In the rows, 128 means zero.
Known rows, with every step that occurs
kegi > derunus > lolek: [155 110 114 127 121 130  87 112 143 114 141 147 134 109 160 113 132 147
 130 128 154  94 110 129 135 188 139 183 152 155  70 158 110]
derunus > lolek > kubafo: [151 108 113 119 132 147  98 113 171 127 129 136 116 135 149 111 118 139
 126 137 156  74 160 133 132 184 126 166 156 162  96 149 129]
meba > melir: [163  73 121 142 122 128  74 101 142 140 144 153 130 110 147  86 126 129
 112 127 139 121 130 119 129 185 137 153 154 156  81 137 119]
mosemi > meba > melir > lolek: [145  67 114 137 133 114  78 101 158 160 158 148 136 125 129  97 143 131
 120 126 140 123 129 117 130 192 133 159 156 176  71 145  82]
meba > mosemi > lolek > kubafo > popi: [165 139 118 132 148 133  97 128 173 139 149 108 120 129 182  97 133 139
 118 119 139 108 179 118 137 175 102 153 154 136  79 129 125]
derunus > lolek: [155  96 112 123 131 128  87 108 157 119 138 145 135 120 153 105 126 138
 125 134 151  80 123 134 131 184 142 171 150 171  89 145 123]
kubafo > lolek > derunus: [159 110 128 131 148 151  95 120 137 133 154 147 134 109 178 108 122 143
 134 121 129 144 115 175 139 177 109 166 147 174  92 142 102]
pevo > derunus > lolek: [156 110 112 124 139 140  91 105 146 110 147 161 134 118 144 104 131 146
 122 133 146 104 136 142 141 189 154 177 144 143  82 130 114]
mozurol > kubafo > folub > mosemi > meba: [158  90 106 141 121 104  97 104 155 121 179 142 142 117 160 116 134 132
 145 124 126 135  46 154 145 186 100 137 119 173  79 116  95]
melir > meba: [160  79 108 125 141 126  99 101 132 125 143 139 119 112 155  93 124 131
 121 124 135 109 125 145 145 188 108 176 155 181 103 138 104]
muka > kubafo > pevo > derunus > kegi: [171  98 119 137 151 142  89 108 132 113 159 169 133 109 141 103 121 140
 101 138 151 128  60 168 134 192 142 141 139 131 100 103 119]
kubafo > pevo > derunus: [173 105 122 129 143 140  88 109 114 117 162 160 130 108 167  85 131 151
 125 131 133 153 112 169 143 194 160 127 146 139  83 116 109]
mozurol > kubafo: [173  91 113 129 129 112  87  96 156 118 163 139 142 109 163 103 118 133
 125 123 127 112  93 138 140 196 122 169 149 160  94 126 131]
meba > melir > lolek: [155  80 123 131 129 132  77 107 151 150 156 149 134 117 136  94 137 130
 121 123 143 120 131 121 127 188 153 158 156 181  93 150 106]
lolek > kubafo > folub > mosemi > meba: [145  93 109 137 125 144 110 118 151 141 153 131 114 132 161 110 133 133
 144 129 143 129 112 154 138 180  94 115 130 170  81 127  91]
pevo > derunus > lolek > kubafo > folub > mosemi: [147 135 113 125 127 166 112 125 151 109 150 152 113 133 141 119 133 147
 144 130 151 119 130 160 145 174 136 139 119 152  94 130 111]
muka > kubafo > lolek > derunus > pevo: [164 113 128 127 151 139  94 114 147 109 150 141 132 108 178 124 128 141
 119 117 133 138  58 171 122 180 107 191 133 161 117 140  93]
melir > meba > mosemi > lolek > kubafo > popi: [160 135 111 128 158 121 109 123 166 131 144 106 107 132 168  98 133 137
 116 116 137 108 184 122 149 172  80 181 155 149  91 136 109]
kegi > derunus > lolek > kubafo > mozurol: [164 128 121 127 122 137  95 125 154 121 135 136 116 123 173 122 124 148
 142 135 169  74 159 140 126 180 119 201 148 156  88 148 127]
pevo > derunus: [165  96 114 128 139 146  91 103 128 122 156 155 131 106 158  90 130 141
 119 125 132 135 131 146 142 196 143 156 147 136  84 119 112]
folub > kubafo > pevo: [174  90 129 135 120 127  85 109 129 125 149 159 133 112 182  89 125 143
 119 135 152 160  58 167 134 185 134  98 145 176 108 132 126]
melir > meba > mosemi > lolek > derunus: [154 129 107 137 151 112 105 118 148 128 147 125 117 129 164  93 126 131
 119 116 145 106 139 135 150 177  78 238 161 152  76 148 115]
muka > kubafo: [168  72 109 124 132 144  90 102 150 124 148 136 139 100 164  98 122 130
 107 122 137 114  81 143 130 198 116 150 144 150 104 120 128]
muka > kubafo > lolek: [167  84 115 130 141 154  89 106 147 127 158 138 148  86 176 108 125 139
 111 120 122 134  79 161 128 191 107 139 136 164 103 119 113]
mosemi > lolek > kubafo > pevo > derunus > kegi: [168 147 109 142 163 136 103 121 140 125 143 141 115 138 145 106 115 144
 119 148 162 105 167 155 128 182 138 131 158 132  71 115 120]
muka > kubafo > lolek > derunus: [163 100 122 127 148 163  98 117 147 127 156 141 141 100 176 114 119 141
 120 118 128 143  79 178 136 185  94 166 138 160 103 129 110]
muka > kubafo > pevo > derunus: [177  95 114 126 143 151  91 106 124 110 163 155 138  99 163  91 129 149
 110 127 131 154  73 173 141 200 146 127 137 124  96 102 118]
derunus > lolek > kubafo > pevo: [159 117 119 121 137 141  95 120 155 122 135 140 116 139 159 105 119 150
 132 142 154  93 142 157 134 181 144 139 154 164  96 146 127]
folub > mosemi > meba > melir: [145  67 115 156 107 110  78 103 156 137 161 153 130 126 133  87 138 129
 116 122 138 116  55 112 132 181 107 124 145 144  65 136  87]
mosemi > meba > melir > lolek > derunus: [140  83 120 135 139 122  87 112 161 161 156 152 129 139 129 104 137 134
 130 123 146 133 127 133 138 187 119 185 158 172  73 155  78]
melir > meba > mosemi: [155  88 116 135 135 119  91 103 143 130 154 144 117 110 162  84 132 128
 107 115 133 112 110 124 152 186  92 214 156 162 101 142 114]
mozurol > kubafo > pevo > derunus: [183 115 117 131 139 119  86 100 131 104 178 159 141 107 161  97 124 152
 127 127 121 154  84 167 150 198 149 144 141 132  88 108 120]
derunus > lolek > kubafo > mozurol: [165 112 122 122 132 139  95 121 168 125 131 135 116 135 167 113 118 140
 138 141 168  61 171 145 123 176 122 188 147 171 107 134 139]
muka > kubafo > pevo: [177  80 116 126 138 139  87 109 134 120 154 141 138 102 174  93 125 140
 113 129 137 132  61 168 132 195 134 126 142 151 103 116 126]
meba > melir > lolek > kubafo > folub > mosemi: [146 103 123 134 119 159  98 125 156 148 159 141 113 133 135 108 138 130
 142 122 149 138 126 140 131 173 136 121 132 192 104 150 103]
melir > meba > mosemi > lolek > kubafo: [155 124 101 136 146 123 108 113 160 136 139 111 106 130 162  92 124 129
 110 121 144  89 178 116 143 183  73 205 165 148  83 140 124]
meba > mosemi > lolek > kubafo > folub: [162 133 109 137 144 145 102 125 148 146 144 113 119 120 187 102 129 133
 125 129 148 122 200 134 136 180 107 176 144 158  71 128 136]
derunus > pevo: [166  97 125 127 137 113  83 102 137 114 143 140 121 117 171 102 133 132
 119 126 143 106  99 132 119 185 144 179 149 168 103 144 104]
folub > mosemi > meba > melir > lolek > derunus: [132  91 120 142 121 118  91 119 167 148 169 152 126 148 121 102 142 131
 135 115 144 124  54 132 137 178 110 157 148 165  77 159  72]

Rows
[159 132 120 126 126 142  95 124 141 117 137 141 116 127 165 114 125 159
 138 136 159 105 130 148 137 185 140 150 156 149  78 158 114]
kegi > derunus > lolek > kubafo > pevo
[171  76 110 122 139 156  96 109 132 128 149 138 139  91 175 109 128 131
 122 128 140 143 111 166 134 192 127 148 125 176 103 111 123]
muka > kubafo > folub
[159 102 118 139 147 137  90 106 137 125 152 169 126 115 136 103 122 132
 109 136 153 107 120 141 135 187 140 168 151 144  88 120 113]
pevo > derunus > kegi
[159 116 101 141 126 119  97 116 151 117 156 119 136 123 164  93 132 130
 129 123 144  91  77 132 122 179 120 123 146 154  70 133 116]
folub > mosemi > lolek
[170 131 132 131 147 104  89 108 156 102 165 145 135 116 176 130 124 144
 137 117 121 136  66 166 131 177 112 206 137 171 108 147  96]
mozurol > kubafo > lolek > derunus > pevo
[146  78 109 141 118 115  92 106 155 130 164 140 132 126 154  93 137 130
 126 121 136 107  45 133 134 186 101 122 144 154  75 131  87]
folub > mosemi > meba
[148 132 110 147 159 105 104 121 156 130 143 139 113 139 143 106 119 122
 109 128 165  78 124 129 144 168  72 252 164 161  80 148 116]
melir > meba > mosemi > lolek > derunus > kegi
[152 109 136 127 140 115  82 114 150 131 148 152 116 139 137 111 139 132
 127 119 153 123 105 131 122 176 153 212 153 179 105 173  88]
meba > melir > lolek > derunus > pevo
[150 123 113 124 122 147  98 117 157 123 131 137 116 125 156 119 124 149
 131 131 158  87 150 127 136 188 121 177 158 146  78 162 117]
kegi > derunus > lolek > kubafo
[168 138 115 141 142 128  92 124 151 137 150 117 119 131 186  85 126 142
 118 130 145 110 150 133 133 183 115 152 161 136  70 132 137]
meba > mosemi > lolek > kubafo > pevo
[133  86 115 141 115 129  93 113 179 155 161 138 116 150 118 100 139 130
 127 120 143 110  94 112 129 184 107 124 152 161  82 153  81]
folub > mosemi > meba > melir > lolek > kubafo
[151 123 112 120 138 156 103 111 161 118 138 150 116 132 139 108 122 148
 123 134 149  97 174 138 141 189 136 169 149 133  89 134 121]
pevo > derunus > lolek > kubafo
[158 128 100 134 153 134 114 119 143 139 139 113 108 122 173 105 130 131
 126 126 146 120 207 139 148 177  83 202 145 174  83 132 120]
melir > meba > mosemi > lolek > kubafo > folub
[165 117 124 130 125 129  90 109 136 104 148 178 136 119 155 100 131 157
 118 140 159 151  73 168 143 185 157 123 136 151 100 131 120]
folub > kubafo > pevo > derunus > lolek
[165 111 126 131 128 114  82 105 123 109 145 142 121 106 178 110 140 142
 124 119 146 119  87 127 122 189 143 191 150 152  85 158  92]
kegi > derunus > pevo
[164 122 125 137 153 151  97 117 136 128 148 163 107 133 141 103 115 144
 116 145 157 118 137 163 137 184 142 136 155 138  95 120 118]
lolek > kubafo > pevo > derunus > kegi
[144  83 115 151 114 138  96 115 153 150 150 144 113 133 139 103 135 131
 135 129 143 140 123 133 135 175 102 116 130 160  73 132  90]
lolek > kubafo > folub > mosemi > meba > melir
[153 127 115 123 129 159 105 124 139 126 132 138 116 117 167 130 129 150
 146 135 161 116 178 150 139 181 132 174 138 172  78 154 112]
kegi > derunus > lolek > kubafo > folub
[145  83 114 132 141 144  95 113 154 172 149 139 119 132 136 114 139 134
 136 132 147 146 195 137 135 186 126 147 143 192  78 140  84]
mosemi > meba > melir > lolek > kubafo > folub
[168 103 123 126 138 147  96 117 137 134 143 134 112 127 175  91 118 144
 129 135 142 124 137 161 135 187 132 119 157 159  99 133 124]
lolek > kubafo > pevo
[180 101 123 121 140 113  87 106 162 115 168 136 142 109 169 109 128 141
 132 120 119 127 100 145 144 185 127 142 140 161 103 121 118]
mozurol > kubafo > popi
[174  83 120 116 143 144  91 112 155 121 154 131 139 101 172 104 132 137
 114 119 129 130  90 150 136 187 123 126 136 153 111 114 114]
muka > kubafo > popi
[140  79 115 143 121 123  88 114 150 152 170 151 135 126 132 107 153 129
 139 122 142 146  81 136 133 177 132 129 127 195  75 141  71]
kubafo > folub > mosemi > meba > melir > lolek
[163 119 101 130 145 138 104 116 155 138 133 108 120 130 169 100 117 133
 126 133 148  92 188 131 123 188 113 143 162 149  74 132 130]
mosemi > lolek > kubafo
[162 125 106 130 150 128 102 121 144 129 140 122 131 129 171 102 120 134
 133 128 150 108 146 151 131 182 117 175 158 154  67 139 121]
mosemi > lolek > derunus
[163 100 117 123 140 165 105 118 135 143 138 132 114 116 174 109 122 135
 139 134 145 136 188 162 137 184 124 142 139 182  98 128 123]
lolek > kubafo > folub
[153  60 113 148 125 113  74  96 149 151 146 152 133 117 141  89 133 131
 112 131 136 126 128 113 133 190 117 150 154 150  60 132  94]
mosemi > meba > melir
[146 134 116 129 110 155 109 130 148 113 144 139 114 125 158 129 134 148
 152 127 159 108 104 148 139 173 121 145 128 165  82 157 107]
kegi > derunus > lolek > kubafo > folub > mosemi
[164 136 116 129 154 103  97 117 143 111 136 122 121 136 174 113 128 134
 131 127 155 101 126 143 117 177 132 201 153 159  79 150 104]
mosemi > lolek > derunus > pevo
[164 119 119 124 142 134  88 112 131 105 153 166 134 120 153  98 132 157
 128 138 146 122 114 164 142 186 171 149 142 144  81 127 111]
kubafo > pevo > derunus > lolek
[174 127 116 127 137 110  87 103 149  92 169 164 144 120 146 110 126 157
 130 135 134 120  87 161 149 192 160 166 138 137  86 121 122]
mozurol > kubafo > pevo > derunus > lolek
[159 127 107 139 138 135  95 118 166 142 144 112 118 127 176  90 124 131
 112 125 147  91 172 111 131 186  96 178 163 134  70 135 140]
meba > mosemi > lolek > kubafo
[157 136 108 135 138 138 112 135 137 120 154 124 129 129 172 112 130 132
 154 126 151 129 101 171 134 167 117 146 129 173  71 135 110]
kubafo > folub > mosemi > lolek > derunus
[175 104 128 135 127 136  89 106 118 116 158 173 132 108 169  88 129 152
 115 132 145 182  67 173 142 191 146 102 139 146 102 118 118]
folub > kubafo > pevo > derunus
[170 131 110 141 126 128 105 130 161 123 149 109 118 135 177 101 123 130
 141 130 159  72 123 143 114 172 100 137 142 153  88 122 134]
folub > mosemi > lolek > kubafo > mozurol
[159 148 117 136 143 113 107 130 134 103 148 124 119 135 175 123 139 132
 152 124 155 122  80 165 121 161 129 170 124 177  84 145  94]
kubafo > folub > mosemi > lolek > derunus > pevo
[155 132 108 138 132 126 106 127 153 116 154 123 128 138 163 100 126 131
 138 121 149  99  77 147 130 173 107 148 147 149  71 142 114]
folub > mosemi > lolek > derunus
[153 120 131 113 150 121  95 117 148 123 151 140 117 139 159 116 137 134
 137 119 152 113  94 153 124 182 147 209 152 191 115 167  89]
melir > lolek > derunus > pevo
[176  95 113 127 135 125  93 103 140 122 163 142 142 100 174 115 123 134
 140 128 129 141 120 161 144 190 130 162 129 184  95 119 128]
mozurol > kubafo > folub
[170 132 112 122 157 138 105 126 161 133 138 103 121 131 174 106 127 140
 132 128 140 108 197 139 129 178 120 117 153 153  81 127 115]
mosemi > lolek > kubafo > popi
[162 133 107 139 152 117 105 119 146 131 145 115 106 133 171  87 126 140
 116 127 142 107 157 138 146 180  91 179 163 150  83 137 121]
melir > meba > mosemi > lolek > kubafo > pevo
[182  98 120 131 134 107  83 103 142 113 168 144 142 111 172  99 119 143
 132 130 126 128  73 160 141 193 138 139 147 161  95 123 128]
mozurol > kubafo > pevo
[163 120 102 139 133 131 103 123 133 120 156 121 137 114 176 105 137 130
 143 127 145 120 104 155 127 173 131 118 126 178  69 124 113]
kubafo > folub > mosemi > lolek
[145  99 132 139 144 130  85 121 160 151 149 165 122 141 112 113 122 124
 121 131 169 101 116 132 128 173 135 198 162 186  96 161 106]
meba > melir > lolek > derunus > kegi
[161 107 133 137 131 149  97 118 142 132 151 159 135 108 182 110 120 143
 126 124 142 173  75 179 139 175  96 141 141 183 109 145 111]
folub > kubafo > lolek > derunus
[141  95 128 133 143  97  83 108 158 142 151 151 119 148 131 114 145 134
 128 122 150 126 105 126 124 181 132 211 154 173  84 166  62]
mosemi > meba > melir > lolek > derunus > pevo
[150  87 119 135 138 127  85 113 157 164 154 142 119 143 135  97 136 143
 128 133 143 137 147 138 132 190 134 123 161 169  78 146  85]
mosemi > meba > melir > lolek > kubafo > pevo
